Each row was made from one walk, in order. Every step used is in the known rows, and no mark comes twice. Write each row's walk.
Known rows:
gotag -> vivu -> durin: [-0.58 -2.19 -0.01  0.95  6.67  3.92  0.02 -0.48 -1.21 -0.41 -0.15 -1.91
  0.64  1.94 -0.47 -0.13  0.74]
zase -> gotag -> durin -> lodiron: [ 0.24 -1.16 -0.49 -1.88 -2.23 -2.16  0.15  1.20  0.11  0.04 -0.74 -0.15
 -0.99 -1.76 -0.24  0.33 -0.35]
vivu -> durin: [-1.02 -1.89 -0.31 -0.19  3.59  2.79  0.76 -1.46  0.52 -0.20 -1.97 -0.53
  0.17  2.03 -0.91 -0.40 -0.12]
gotag -> zelag -> vivu -> durin: [ 0.65 -0.87  0.41  1.04  0.13 -2.44  1.50 -2.75 -1.22  0.46  0.22  1.68
  1.26  0.36 -0.76  0.51  1.83]
zelag -> vivu -> gotag -> zase: [ 1.86  1.60  0.19  0.97 -0.41 -3.21  0.91  1.75  1.96  1.12  1.81  0.98
  0.10  0.67 -1.03 -0.44  0.97]
zelag -> vivu -> durin -> lodiron -> gotag: [-0.24 -1.74  1.08  0.88 -1.04  1.78  1.70 -1.83 -2.33  1.17 -0.14  1.40
  0.49  1.49 -0.57 -0.93  3.08]
gotag -> durin -> lodiron: [-0.51 -1.91  0.10 -0.21 -2.82  1.51  1.76 -1.10  0.12 -0.40  1.29  1.06
  0.13 -2.77  0.59  1.57  0.45]
lodiron -> gotag -> durin -> zase: [ 0.77  3.05  0.55 -0.24 -4.12 -0.16 -0.33  0.38  1.62 -0.73  2.37  0.17
  0.77 -1.24  1.51 -0.93 -2.81]
gotag -> zase: [-0.33  0.85 -1.09  0.59  0.61 -2.17 -2.11  1.51  2.58 -0.09  1.56  0.09
 -0.32 -1.00 -0.26  2.40 -0.85]
gotag -> zelag: [ 0.09 -0.53 -0.18  1.17 -0.46 -1.01  0.31 -1.57 -0.52 -0.20  0.23  1.01
  0.70 -0.82  0.11  1.54 -0.46]
lodiron -> gotag: [-0.43  0.90  0.24  1.28  0.24  2.71 -1.25  0.23 -0.96  0.03  0.84  0.19
  0.58  0.78  1.42 -0.65 -2.00]
gotag -> zelag -> durin: [ 0.29  0.99 -0.50  1.63  2.07 -0.38 -0.67 -1.22 -0.59 -0.88  0.83  1.49
  0.68 -1.46  1.08  1.74  0.22]
zase -> gotag: [ 0.09 -0.60 -0.79 -1.04  0.69 -1.24 -1.48  2.12  0.47  0.38 -1.54 -1.17
 -1.15  1.06 -0.80 -0.24 -1.24]
vivu -> durin -> lodiron: [-1.60 -3.40  0.09 -0.26  0.81  3.81  1.98 -2.14 -1.11  0.17 -2.75  0.21
 -0.37  1.02 -1.09 -0.24  1.96]
zase -> gotag -> vivu -> durin -> lodiron: [-0.20 -2.37 -0.36 -0.98  3.60  0.50 -0.44  1.25 -1.96  0.29 -2.42 -2.02
 -0.93  1.35 -1.20 -0.81  1.29]
zase -> gotag -> zelag -> durin: [ 0.89  1.17 -0.98 -0.43  1.64 -3.50 -1.86  1.13 -0.41 -0.35 -1.16  0.22
 -0.54 -0.68  0.18  0.49 -0.47]
lodiron -> gotag -> vivu: [-0.13  0.51  0.47  2.03  3.10  3.60 -1.62  0.76 -2.35 -0.17  1.86 -0.96
  0.97  0.88  1.58 -0.59 -1.17]
zelag -> durin -> zase -> gotag: [ 0.93  2.87 -0.59 -0.66 -0.73 -0.29 -1.96  2.50  2.40 -0.82  0.00 -0.80
 -1.20  0.14 -0.11 -0.41 -0.25]
zelag -> zase -> gotag -> durin -> lodiron: [-1.63  0.05  0.02 -3.97 -4.26 -3.05 -0.78  0.79  1.35  0.43  0.51 -0.84
 -1.43 -2.23  0.94  0.95 -0.85]
gotag -> zelag -> vivu -> durin -> zase: [ 1.14  0.34  0.70  0.43 -2.71 -3.29  1.66 -2.29  0.16  0.35  0.28  1.27
  0.94  0.37 -1.24  0.03  1.75]

Write each row's walk:
[-0.13 -0.25 -0.19  1.59 -0.17  0.54  0.33 -1.73 -1.90 -0.64  0.16  2.07
  0.28 -2.25  0.95  1.94  1.88]
gotag -> zelag -> durin -> lodiron
[ 0.89 -0.38  0.47  1.70 -1.70 -2.62  0.84 -1.75 -1.18  0.65  1.63  1.83
  1.10 -0.43 -0.30  1.33  1.45]
gotag -> zelag -> vivu
[-1.52  0.24 -0.03 -2.68  0.35 -1.64 -2.38  2.00  0.52  0.54  0.65 -2.60
 -1.26  0.12  0.61  0.58 -0.97]
zelag -> zase -> gotag -> vivu
[-1.76  0.51 -0.22 -3.26 -1.94 -2.35 -2.08  1.55  1.66  0.68 -0.16 -1.67
 -1.53  0.03  0.48  0.50 -1.55]
zelag -> zase -> gotag
[ 1.20  2.07 -0.73  0.15  1.27 -2.31  0.34  2.47  3.35  0.10  0.02 -0.07
 -0.55 -0.07 -0.67 -0.56 -1.49]
vivu -> gotag -> zase
[-1.23 -0.90 -0.01 -0.14  0.43  1.47  0.39 -1.27 -1.06  0.13 -1.82  0.70
 -0.12  0.09 -0.13 -0.42  1.10]
vivu -> durin -> lodiron -> gotag -> zase
[-1.07 -3.43  0.31  0.88  4.38  4.74  1.07 -1.03 -2.51 -0.12 -0.86 -1.36
  0.22  1.14 -0.63  0.12  2.42]
gotag -> vivu -> durin -> lodiron
[-0.24 -0.06  0.11 -1.07 -0.98  1.46  1.12 -0.80  2.58 -0.42 -1.82 -1.12
 -0.29  2.03 -1.68 -1.25 -0.16]
vivu -> durin -> zase
[-0.90 -0.08  0.09  0.91 -3.17  0.90 -0.65  0.28 -1.42  0.39  0.49  1.24
 -0.39 -1.62  0.76  0.91  0.83]
durin -> lodiron -> gotag -> zase
[ 1.46  2.04 -0.10 -1.60 -5.78 -4.41 -0.47  1.52  2.41 -0.10 -1.06 -0.88
 -0.97 -0.03 -1.50 -0.62 -0.92]
durin -> zase -> gotag -> zelag
[ 0.70  0.07 -0.82 -1.82  0.03 -3.00 -0.89  1.72  1.44 -0.24 -0.12 -0.74
 -0.56 -0.95 -0.04  0.17 -1.99]
zase -> gotag -> durin
[ 2.12  0.77  0.69  0.53 -0.88 -1.54  2.56  0.48  1.42  0.72  2.16  1.07
  0.69  0.17 -0.36 -1.15  0.43]
zelag -> vivu -> gotag -> durin
[-0.40  0.15  0.45  1.38  4.94  3.79 -0.99 -0.23 -2.35 -0.32  0.42 -1.16
  1.14  1.70  1.12 -1.43 -0.88]
lodiron -> gotag -> vivu -> durin
[ 1.09 -0.12  0.23 -0.60 -1.52  0.61  3.46  0.37  1.34 -0.13 -0.23  0.65
 -0.12 -1.43  0.05 -1.20 -0.45]
vivu -> gotag -> durin -> lodiron
[ 0.46  2.43 -0.24  0.53 -0.93  2.14 -1.20  1.16  2.51 -1.06  1.16 -0.21
 -0.49 -0.08  0.30  0.29  0.00]
zelag -> durin -> zase
[ 0.16  1.26  0.70  0.81  2.13  2.85 -0.78  0.26 -1.07 -0.43  0.58 -1.49
  0.84  1.69  0.59 -1.95 -0.85]
lodiron -> gotag -> vivu -> durin -> zase
[-1.07 -1.66  0.44  0.10 -0.06  2.05  1.65 -2.88 -2.65  0.05 -2.43  1.17
  0.41  0.21  0.01 -0.81  1.29]
vivu -> durin -> lodiron -> gotag -> zelag
[ 0.13  1.48  0.31  1.49 -0.68 -0.22 -0.80 -1.02 -1.81 -0.12  0.72  1.21
  1.16 -0.50  1.59 -0.13 -1.77]
lodiron -> gotag -> zelag
